Each row comes from the steps of one walk. Every step used is in the known rows, and no mark comes twice. Write the walk behind each row, first mark first.
Known rows
gopazal/nise/penov: [-11  14  -9   3  -9 -21  28 -13 -17  -8  -3   6   4  -9   9  14 -12 -27
   6   6   2 -16   1 -17  -7 -27 -13   5  -7  23   0  17 -16  -9  -6 -11
   0   7  -6  -1  -9  15  16 -13 -12   6 -20  -4  -2  -6   4 -17  -1  -2]
mafevo/sapit: [-14  -2  -9   6  -2   3  -2  10  -2  10   4   4  -5  -9  -2   6   8  -4
   0  -5   2  -9   5  -4   8  -3  14  -6  -4  -1   0   6   1 -17  -1   1
   2   6  13   4 -22 -10  12  14  11  -7  11   7 -10   6  12  19  11  14]
raro/sapit: [  2  -9  -5  -6  -9  -1   4  -3  -7   1 -10  12  -3   1   7   3   0 -11
 -10  -5 -11 -18  12  -9  16  -1   2   1 -11  -1  -2  17  -7 -17   3  -3
 -16  -3  -2  11 -20  -9   5  11   0   2   2   5  -3   3  -2   9 -14  14]
papizal/gorem/lugi/sapit: [ 26 -13 -16 -17 -17  -5  -4   5   6 -13  -8 -16 -29 -30   2   9 -16  -4
 -15  22  -7  -6  -5 -19 -18   8   4   9  -9  -2  -8  13  -6 -33   9   6
  -3  -1   1  21 -18  -9  16  25   9 -18  11  11 -22 -10 -11   2 -28  12]
lupu/raro/sapit/lugi/gorem/papizal/luri/nise: [ 34  -5 -31  -1 -11   2 -19  -7  -3   5 -34  12 -32 -18   5  24 -18 -39
  -8  17 -17  -7   2 -30  23 -12  21 -14  -5  -4  -8   0 -12 -85  -4 -14
 -12  -8  -8  26 -37  -8  19  -3  19 -11   0  -8  -8   4 -13  10 -44  34]
mafevo/sapit/lugi/gorem/papizal: [ 18 -16 -25  -4 -15  44  -4   4   0   3 -17  -8 -23 -19 -10  -3   4 -25
 -19  -3  -4   2  -9 -19  10  -3  35  -8  10  -3  -2  10 -14 -66   9  -9
 -12  12   9  13 -44 -18  16  10  18 -16   0 -12 -25 -15  18  28 -25  17]
luri/papizal/gorem/lugi: [ 29   7 -17  -4 -13  -4 -13  18   7 -12 -10 -10 -28 -19  11  16 -16   7
 -17  30 -25  22  13  -8 -16  10   5  -7   3  19  -3   0   2 -14  19 -16
  -4  -9  -3   5   8 -18  10   5   8  -8   1  20 -21   4   2  -5 -16   2]
dubud/kifat/nise/luri/papizal/gorem: [ -3  42 -31 -11  21  20 -20   7   6  -2  -8   0  -4 -29   3  36  -2 -13
   3  51 -24 -18 -20 -14   0  -5  -3   7  -9  -1   3   6  -6   8  15 -21
  10   5   9  19 -13   4  -1 -22  17   0 -24  33 -12  15  22 -10  15  20]
mafevo/sapit/raro: [ -7  -9 -15  21   2  24   7   7  -6  23  -2   8  -9  -7  -3   3  15 -11
   1  -8   5  -6  -3  -7  16  17  15  -3  -5   6   3  -1   6 -27  -3 -15
  -1   1   9   8 -21  -6  -1   2  -2  -8  13  -9 -18   5  -4  17  -1  18]
nise/gorem: [-10  -6 -18  -4  -3   0  19  -8   7   4 -12  -1  -3  -3  -5   1  -7  -3
  11  20   3 -21   8  -7 -11  -7   3   3  -9   7   0   4  -9 -14   0  -2
  20  -1  -1  -8  -6   7   0   1  -9   0  -3 -14  -4  -7  20   5  -5  -7]
raro/sapit/lugi/gorem/papizal/luri/nise/kifat: [ 33   4 -31 -12 -20   4   0  -7  12 -14 -37   7 -20 -20  15  26 -13 -49
 -11  36 -28 -33   5 -30  21 -10  28 -10 -16  -1  -4  21 -35 -76  -2 -16
  -5   0  -2   7 -38  -5  14  16   1  -3 -11 -13 -26  -1   5  19 -49   9]
dubud/kifat/nise/gopazal: [-37  18 -17   1  10  32  -1 -11   9  -5  -8  -4  -2 -11 -10  20  13   3
   2  10  -8 -12 -14 -12  -4 -20  -1   5 -12   4   4  -4 -12  11  -1 -21
  32   9  -2   6 -13  -3  13 -31  16  -4 -31   4   5  -6  12  -3  18  -3]
lugi/gorem/papizal: [ 20  -5 -10 -15  -8  30  -6  -7   8  -9 -15 -15  -6 -10  -8  -2  -2  -9
 -12   7 -13  13 -15 -17 -12 -11  21  -3  18  -2   5  19 -13 -29  11   1
 -18  10  -1  -4 -22  -3   4   7  12  -6  -7  -4 -17 -19  18  14 -25  11]
kapa/lugi/gorem: [ 14  -5   3 -17 -12   6 -11 -18  -3  -3  -7 -10   1   1 -14  19   0  11
 -14   6 -11  -2 -21 -18   2  -4  -2  -2 -13 -11   9   3 -14  -7   4   1
  -2 -10   6   4   2 -13  -5  27  11   6   1  -4 -13 -24  -2  -7 -20   0]
papizal/gorem: [  9   8 -11  -3   1  -9  -5  15  -2  -5   2  -6  -7 -10   2  14  -3   3
   2  25  -7 -10  -7  -6  -5   7   1  10  -8  -5  -5   5   4  -2   4  -2
   4  -8   2   9  -6   7   0  11 -11  -5   5   0 -15  -5   4  -2 -10   6]
papizal/gorem/lugi/sapit/mafevo: [ 38 -24 -16 -11 -15   4  11   3   7   5 -17 -19 -29 -22  14   7 -24  -6
  -9  20 -12  -3 -12  -7   1  30  11  14   2  22 -15  -2  -5 -29  20   4
   3  -4   5  21 -17  -3  11  16  -9 -23  11  -9 -23 -17 -13  10 -41  -6]
kapa/lugi/gorem/papizal/luri/nise/kifat/dubud: [ 23  11 -17  -8  -1  -7 -18 -11  23 -23 -33 -15  -2 -13   0  55 -16 -18
 -10  42 -23 -17 -12 -41  12 -26   6 -13  -4  -5   0  19 -31 -34   6 -26
  15  -2   4 -22  -5 -12   4  20   7  -1 -28  -7 -20 -13  14  -2 -34  -1]
raro/sapit/lugi/gorem/papizal/luri/nise: [ 46  -2 -25  -7 -16   8 -16  -2   1  -6 -25   7 -20  -9  11  10 -10 -40
 -14  20 -23 -14  -2 -29  23  -5  23 -13   0  -9  -7  15 -23 -70   4  -4
 -14  -3   0  15 -38 -13  18   7  12  -7   6  -6 -21   3   1  13 -52  17]
nise/luri/papizal/gorem/lugi/sapit: [ 40  13 -29 -19 -10  11  -8   1  21 -13 -15  -6 -31 -38   3  28 -22 -18
 -11  40 -18 -18   3 -22  -8   2   4   3   2   8  -2   8 -12 -42  16   0
  -5   3   0  21 -10  -5  12  11  17 -16   0  25 -21   2   6  -4 -14  10]
lupu/raro/sapit/lugi/gorem/papizal: [ 23 -25 -27 -12 -17  33  -1 -13  -7   1 -39   6 -30 -16  -8  11 -14 -29
 -21  -6 -10  -3   4 -25  16  -3  16   0   4   6  -3   6  -8 -78   4 -19
 -24   1 -11  31 -41 -11   8  -1  13 -10 -10 -17  -6 -19 -10  17 -40  34]
kapa/lugi/gorem/papizal/luri/nise: [ 34  12  -9  -7  -7  -7 -25  -9   7  -8 -19 -13  -8  -3  -1  30  -6  -4
  -8  23 -27   7 -20 -27   1 -19  15 -21   1  -7   9   9 -21 -36   7   3
   0  -9   3  -6  -3 -15   4  20  20  -4   4  -4 -19 -14   6 -10 -23   1]
nise/luri/papizal/gorem/lugi: [ 28  19 -30  -3  -4   6   1  12  16 -18 -17   2 -28 -26   9  28 -15 -14
 -11  38 -23  -1  11 -10 -14  11   1  -2   4  21  -2   2  -6 -27  21  -5
   1 -11  -3  11   2  -7   8   0   3  -7 -11  17 -15   6   8 -15  -8  -6]
gorem/lugi/sapit: [ 15 -19  -4 -16 -18   3   2 -10   8  -8  -9 -12 -24 -18  -1  -3 -13  -5
 -15  -2  -1   2   3 -15 -10   1   3  -1  -1   3  -4   9 -10 -33   5   7
  -7  10   1  12 -14 -16  16  14  19 -14   6  10  -7  -6 -15   4 -18   4]
papizal/luri/nise: [ 11  19  -3  11   4 -28 -15   6   5   5   5   6   0  -2  12  14  -6  -9
  17  25  -8  -7   0  -5   7  -8   1 -14  -6 -10  -6  -6  -1  -8  -7   5
  13  -6   4  -6   5   4  10  -1   4  -1  12   8  -1  19  -2  -5  -4   1]
kifat/dubud: [  1 -10  -2   4   9   6 -15   3   4  -7   0  -1   5   0  -3   8  -8  -3
  -6   2   6  -6   0  -9   7  -4 -16   4  10  -7 -12   2   1   4   4 -15
   4  -2   3  -6  -9  -5   5  -7  -5   1 -14   7   0   7   5   5 -14   8]
dubud/kifat/nise/gopazal/fuzot: [-24  14 -19   4   5  18  -1 -26  -5 -16  -1  -2  -3  -1   2  20  10  -7
  -6   7  -7 -16 -19 -15  -7 -27  -7  -3 -10  14   6  16  -9  11  13 -17
  22  19  -5  18 -23   7  24 -24   7  -3 -56  11  10 -14  18 -16  18  -4]
papizal/luri/nise/gopazal: [ -1  31 -13  19   0 -12  -7   0  17  -1   0   7  -4  -4   6  29   1  -6
  20  23  -6 -21   6 -13   2 -20   4 -12  -9  -2   0 -15 -12 -16  -8  -1
  32 -14  -5  -6   9   9  23 -11   2  -7   1  -1   1   8  11  -5   4 -17]
lupu/raro/sapit: [ -9 -11 -10  -4  -4  -6  -1 -11  -9  12 -19  16 -13  -7   0  17  -9  -8
  -4  -7  -4 -13  16 -11  17  -4  -3   3 -14   6   0   3   4 -32  -6  -8
 -12  -5  -9  23 -17  -4   4   2   9   0  -3   3   8   1 -18   4  -5  31]
gopazal/nise/luri/papizal/gorem/lugi/sapit/raro: [ 38  13 -36  -5  -9  20   7 -10   2  -2 -21   2 -25 -35  15  18 -21 -38
 -10  37 -13 -14 -14 -42  -3   2   7   0  -7  23   6  19 -12 -56  13 -25
 -19   9  -3  26  -7   2  11  -3   2  -7   1  19 -31  -6 -16 -13 -24  18]
dubud/kifat: [-11   0   6 -11   6   4  -4  -5  -1  -6  -3   0  -6  -1   4   4  10   0
   3   6  -5  -1 -11  14 -10   4  -3   8  -2   9   7   2   2  17  -3  -4
   0  10   6  14  -8 -14  -1  -3  16  -3 -11   8   7  13  -5  -2  14   2]
mafevo/sapit/lugi/gorem/papizal/luri: [ 18 -14 -33   2 -11  29 -11   5  12  -6 -13  -2 -22 -29  -5   8   4 -28
 -16  11 -10 -13 -14 -15  18   0  28 -12   3  -9  -4  13  -9 -68   7   2
 -10   5  10  17 -49 -12  16  23  10 -23   0 -12 -33  -8   9  15 -32  22]

Write each row's walk
[ 30 -31  -4  -9 -16  12  12 -11  10   8 -18 -14 -23 -12  14  -7 -22  -8
  -9  -3  -5   6  -5   0   8  25  13   5   9  25  -9  -7  -7 -25  15   7
  -2   5   3  10 -10 -11  11   4   1 -21   6  -9 -10 -10 -18   9 -31 -11] | gorem/lugi/sapit/mafevo
[ 34 -10 -25  -5 -10  23  -9  -4  12 -20 -19  -6 -16 -21  -3   3  -7 -25
 -17  16 -11  -5 -19 -10   7   4  12  -3   5  -7  -3   7 -10 -46   8   0
 -16   0  -1  16 -27  -2   4   8  -2 -17  -9 -19 -24 -16  -2  -1 -42   7] | sapit/lugi/gorem/papizal/luri
[-22   5 -43 -11  10  17   6 -10  20 -13 -31 -12  -6 -24  -4  17   1 -10
   3  39 -18 -17 -15 -12 -11 -20  10  -1  -6  10   4  24 -10 -15  12  -9
  19  14   0  -1 -38   0   0 -15   9 -11 -32  -4  -9  -5  22  -8   0  14] | dubud/kifat/nise/gorem/papizal/luri
[ 11   1 -17   1   0   0  -4   1  18 -16 -16  -5  -7 -12   4   8  -2  -7
  -7   8 -13   0  -2   0   2  -4  11  -9   9   9   2  14  -1 -22  10   6
 -12   1  -6   0 -14  -1   1   5  -1 -15  -9  -5  -9  -5   3 -11  -4   3] | gorem/papizal/luri
[ -1  25  -2   3   0 -16  10   0   4   4  -9   1  -1  -1  12  17  -7 -15
  18  26  -5  -8   8 -14  -2 -13  12  -8  -8   5   1   0 -18 -12 -10 -14
  22   6   0 -20  13   7   6  -3   2   8  -6  -2   2  11  14  13   4 -13] | luri/nise/kifat
[-18 -17 -29 -30 -10  19  10 -22  15  -7 -25 -16 -22 -30  -8   5 -13  -8
  -4  28  -5 -15 -10 -25 -23 -14   2   7 -18   5  -2  18 -20 -23   7 -10
  28  21   6  10 -40 -15  16  -6  30 -11 -20  12  -6  -5   6   9 -13  16] | dubud/kifat/nise/gorem/lugi/sapit
[ 10  31 -23  18  -3   2   1   1  24 -10 -18  -3 -14  -5   5  25  -2 -13
  11  17 -13  -6  10 -17  -4 -27  24 -19  11  14   1   0 -17 -37   3  -4
  18  -5 -13 -13  -3   5  21 -17   7 -17  -8 -10  -1  -1  21  -5   4 -21] | gorem/papizal/luri/nise/gopazal
[ 21 -11  -8  -8 -11  24  -7  -7  -7   1  -2   0 -10  -9  -8  -4  -5 -17
 -11   8   2  -5 -16  -9   8   7   1   5  -5 -14  -4  -8  -9 -24  -1  -6
  -1  -1   5  15 -12   0   5   4   0  -2   1 -12 -15 -12  -4  10 -36   5] | sapit/lugi/gorem
[  6   1 -27   8 -12 -29  11  -3  21  -8 -18   4 -24 -10  11  16 -16 -12
  17  42  -9  -9  19 -12 -20  -6   1 -14  -9  15  -8   1 -13 -33  -1   4
  32 -13  -1 -12  -4  -5  21   2   0  -6   1   1  -6  11   5  -4 -20 -16] | papizal/luri/nise/gorem/lugi
[ 23 -25 -10  -1 -15  24  11 -11   4   3 -17  -8 -28 -15   0  -6  -9 -12
 -15  -4   4   8  -4 -16  -3  21   3   1  -2  12  -1   1  -4 -38   4  -9
  -9   4  -2  15 -12 -13   3   2   6 -16  11  -3 -15  -7 -33   6 -30  12] | gorem/lugi/sapit/raro
[ 33 -23 -21 -16 -21  36   0  -7  -4 -10 -31   0 -19 -10  -2  -2  -5 -29
 -28  -3 -15  -7   0 -23  15   1  21  -1   4   0  -4  20 -22 -62  11 -10
 -29   3  -5  21 -41 -15  11   9   6  -6  -4 -12 -18 -13   3  20 -47  15] | raro/sapit/lugi/gorem/papizal
[ 33 -14 -16 -10 -12  38  -2  -5   2  -9 -21 -12 -17  -9  -9  -8  -3 -21
 -18   2  -4  10 -15 -13   0   1  21  -2  14   0  -3   6 -12 -46  10  -8
 -14   5  -2  10 -21  -8   4   1   6  -9 -10 -18 -16 -20   4  11 -35   4] | sapit/lugi/gorem/papizal
[ 29  20 -40 -20  -3  18 -12   3  17  -3 -17 -11 -20 -45  -1  29 -25 -19
 -13  43 -18 -12  -5 -44  -3  -6   4  -4  -5  -1  -7  11 -16 -41  21 -10
   6   6   2  12 -18  -2  15  -6  22 -13 -10  34 -25  -3  11  -2 -17  25] | kifat/nise/luri/papizal/gorem/lugi/sapit
[-21  12  -9  -4  -5 -12  23 -15  -3  -9 -11   6   9 -12  17  10 -10 -22
   1  15  -5 -19  -4 -19   0 -23   8  -4 -20  15  11  26 -17  -5  -8 -16
   1  18  -2 -10   2  14   7   6 -10  15 -20  -2  -5 -14   2  -5   1  -8] | gopazal/nise/kifat
[-10  17 -16   1   9  -2  19 -16  -2  -7  -4  18   7  -7   9   7  -4 -30
  11   7   5 -27 -11 -19   2 -19  -1   2  -6  11   6  20 -13 -12  -3   3
  -5  13  -2   4  -7  16   9  -3  -7  13 -19   7   5  -5   2 -19   9  -6] | gopazal/nise/luri
[ 18  25 -32  -2  -6  -2   6   1   5 -20 -16   7 -22 -29  21  23 -20 -25
  -8  35 -25  -7   1 -26 -12 -10   5  -6  -2  31   5  20 -10 -30  16 -12
  -8   2  -4   9   2   0  19  -3   3   6 -15  29 -17   0   4 -24  -6  -4] | gopazal/nise/luri/papizal/gorem/lugi
[  4  28 -38 -12   8  22 -10   7  15 -18 -19  -2 -27 -36   6  33  -9 -12
 -12  50 -32  -1 -11 -17 -16   6  -3   1  -6  19   0   7  -7  -6  23 -19
  12   6   3  17 -14 -14  10 -20  22  -3 -30  36 -12  12   9 -15   4  11] | dubud/kifat/nise/luri/papizal/gorem/lugi
[ 35  13 -45  -5   1  39  -3   2  10   6 -23  -6 -24 -42  -1  27 -19 -26
 -14  42 -14  -8 -14 -45   5  12   7  -2  -6   4  -5   5 -10 -46  18 -27
   4   1  -1  20 -18   4   3 -20   7 -13  -4  20 -35  -5  -6  -4 -28  30] | kifat/nise/luri/papizal/gorem/lugi/sapit/raro
[ -2 -10 -16  11  -6  13   4  12  -8  10  -3   9 -16 -10  -3  -1   5 -19
  -6 -11   8  -9   5  -3  22  10  13  -5  -6  -2  -8  -9  -1 -37  -3  -7
   5   4  11  16 -25 -14  14   4   4 -11   7  -9  -7   6   1  13   1   7] | mafevo/sapit/lugi
[ -1  28 -10   5   3 -32   3   1  16  -6  -8   8   1 -12  19  31  -7 -21
  20  41 -13 -23   4  -7   5  -9   7  -9 -17   2  -1   0 -14 -13 -12  -6
  20  -2   1 -14   7  11   5   7  -4   2  -5  -1  -5  12   4  -1  -1  -6] | papizal/luri/nise/kifat
[-22  -1 -20  -2  -8  -7  24 -18  -6   2 -13   4   8  -3   5  -4  -9 -16
  14  20   3 -21  -1 -21 -10 -28   7  -2 -16  14   5  23 -15 -12  -5  -9
  10  11  -2 -11  -7  13  11  -1 -12  12  -8  -3  -2 -12  15  -2  -5  -6] | gopazal/nise/gorem
[ 47  -5 -19  -8 -18  19 -10   6   3   5 -15 -15 -33 -26   7  11 -19  -8
 -18  29 -16  11   0 -22  -5  22   9  -3   1  14  -1  -1   0 -39  13 -25
 -13  -5  -2  21  -2 -13   1   1   8 -20  19  12 -33  -1 -15   8 -33  23] | luri/papizal/gorem/lugi/sapit/raro
[ 53   2 -26 -15  -7  20   4   1  21   3 -22  -9 -29 -30  18  22 -29 -23
  -5  37 -22 -14  -4 -11   7  24  12   8  12  28  -8  -8 -12 -36  26   0
  -1  -4   4  20  -5  -1   6   1   0 -25  -1   4 -23  -4   6   0 -26  -8] | nise/luri/papizal/gorem/lugi/sapit/mafevo
[ -1  18 -10  10  13 -25 -13   5  20 -12  -5   6   4 -12  16  38 -16 -23
  12  41  -5 -31   5 -17  14 -15  -9  -5 -10 -10 -13   2 -13  -7  -7 -19
  27   0   6 -20   0   7  11  -1  -8   2 -19   5  -4  22   9   3 -15   0] | papizal/luri/nise/kifat/dubud
[ 29  17 -12  -3  -4   2 -22  -1  16  -3  -9  -9  -7 -12   4  15  -4 -17
   2  32 -19   7 -16 -23  -4 -22  22 -17  13 -11   0  14 -15 -35   3   6
  -5   4   2 -10 -15   1  14   6  17  -8   6   2 -20  -2  17  11 -30  12] | lugi/gorem/papizal/luri/nise
[ 17  -5 -25  -8 -17 -25   6 -11  21  -3 -16  -5 -23 -22   8  15 -22 -18
  15  44  -6 -21  11 -26 -14 -15   6  -9 -14  -3 -10   6 -20 -51  -3  10
  29  -1   3  -4 -16  -3  24  14  12 -17  11   4 -11   6   4   3 -26  -2] | papizal/luri/nise/gorem/lugi/sapit
[ 15  20 -36 -28   3  23 -18  -4  14 -11 -19 -11 -27 -45   3  32 -16 -16
 -12  51 -26 -15 -19 -30 -10  -5   0   5  -7   4   0  13 -15 -24  19 -14
   6  14   9  27 -27 -13  14 -10  38 -13 -20  40 -17   9   7  -4  -4  27] | dubud/kifat/nise/luri/papizal/gorem/lugi/sapit
[-25   8  -6  -9  11  15  -9  -4  -2   2  -4  -5   5  -8  -1   5   7   2
  -2  12  -8   4 -21  -6  -1  -7  -4   4  -8  -3   2   4  -2  20   2 -13
  13  15   7   8 -20  -9   3 -21  20   2 -20  17   2   7   1  -1  10  17] | dubud/kifat/nise
[ 20  23 -18  -9  -6  -3  -4  -5  25 -13 -22  -9  -7 -22   9  32  -9 -28
   7  47 -23 -13 -10 -24  -4 -22  28 -13   0  -3   5  19 -29 -39  -1  -5
   2   9   3 -19 -14   9   9  13   9  -4 -11  -6 -21  -5  21  10 -28   3] | lugi/gorem/papizal/luri/nise/kifat
[ 24  24 -20   2 -12  11 -12 -16  19 -14 -26 -13 -13  -2 -11  45  -1  -1
  -3  24 -24  -9 -14 -35  -4 -34  21 -20  -4   2  10  -1 -31 -43   4  -6
  17 -15  -7 -10   2 -11  15   9  19 -11  -8 -14 -14 -26  19 -12 -16 -19] | kapa/lugi/gorem/papizal/luri/nise/gopazal
[ 17 -11  -2  -3  -3  20   1 -13  -3  20  -6  -5  -6  -9  -4  -5  -1 -12
  -1  -1  11  -9 -15 -16  12  13   4   5  -5  -9   2  -2  -4 -24  -4 -10
  -9   5   2  15 -11   6  -7  -3   1 -10  18  -7 -12  -6 -21  12 -17  19] | lugi/sapit/raro
[ 27   6 -30   8  -9  17 -21   9   6   5 -10   0 -23 -20   2  14  -1 -32
  -4  22 -11  -5  -9 -25  17 -10  33 -22   7 -15  -9   3 -16 -75   2   0
   0   3  12   8 -41 -13  27  12  23 -16  13  -4 -27   3  18  21 -29  19] | mafevo/sapit/lugi/gorem/papizal/luri/nise
[  2  15 -21   8   0 -27   2  -4  11   6  -8   5  -3  -5   7  19  -9 -12
  27  44  -5 -27   7 -10  -4 -16   4  -9 -14  -4  -5  -3 -12 -18  -7   2
  33 -12   3 -15  -2  12   8   0  -5   0   8  -3  -2  12  19  -1  -8  -6] | papizal/luri/nise/gorem
[ 31  15 -27  -6 -10   8   2  -4  19 -13 -26  -5 -18 -20   9  22 -12 -43
  -2  42 -17 -13  -8 -21   7 -11  26 -10  -4  -3  -2   5 -27 -59  -2 -13
   7   6   0  -3 -15   3   9   3   1  -8 -13 -20 -21  -7   7   9 -37  -5] | sapit/lugi/gorem/papizal/luri/nise/kifat
[ -7   2 -38   0  -7  -7  21 -14  10 -17 -26  -2   1 -18  11   5 -12 -24
   6  28 -11 -20  -3 -22  -9 -32  17 -10  -6  22   7  38 -16 -38   6  -2
  -3  11  -8 -11 -23  10  10   4 -11  -2 -18  -8 -11 -19  18 -14  -9  -2] | gopazal/nise/gorem/papizal/luri
[ 22 -11 -31   5 -15  -5  13 -15  18  12 -24   0 -30 -19   8  11 -19 -26
  14  40  -2 -17   4 -28  -9   4   7  -6 -17   7  -6  -2 -17 -58  -5 -10
  24  -7  -1   2 -14   1  12  -1   2 -17  16  -9 -20   6 -14   8 -37   4] | papizal/luri/nise/gorem/lugi/sapit/raro
[ 10  14 -20   1  -6   0  14   1  11   5 -27 -13 -15   4   0   3 -11 -15
  17  22  -6   5  16 -20 -20 -24  28 -12  15  17  -1  11 -21 -37   4  -7
  20   6  -7 -24  -9   0   8 -16   8  -2   0 -12   0   1  35  15  -1 -12] | luri/nise/gorem/papizal
[ -2 -22 -26 -18 -25  -4  24 -26   3  -6 -20  -7 -16 -23   6  -5 -23 -21
  -1  17   1 -20   2 -34 -22 -27   9  -4 -14  17   3  30 -24 -44   0  -3
   8  18  -2  -1 -23  -3  26  14  10  -2  -4   4 -10 -20   0   0 -21   0] | gopazal/nise/gorem/lugi/sapit
[  3  -4 -35  -2  -4   0  16  -5  26 -16 -29  -7  -9 -15  -2   9  -7 -13
   5  29 -10 -19   6  -7 -11 -11  13  -3   2  14   1  21  -9 -33   9   4
   8  -1  -7  -9 -21   5  -2   4 -11 -14 -13 -17 -10 -12  22  -5  -9  -3] | nise/gorem/papizal/luri
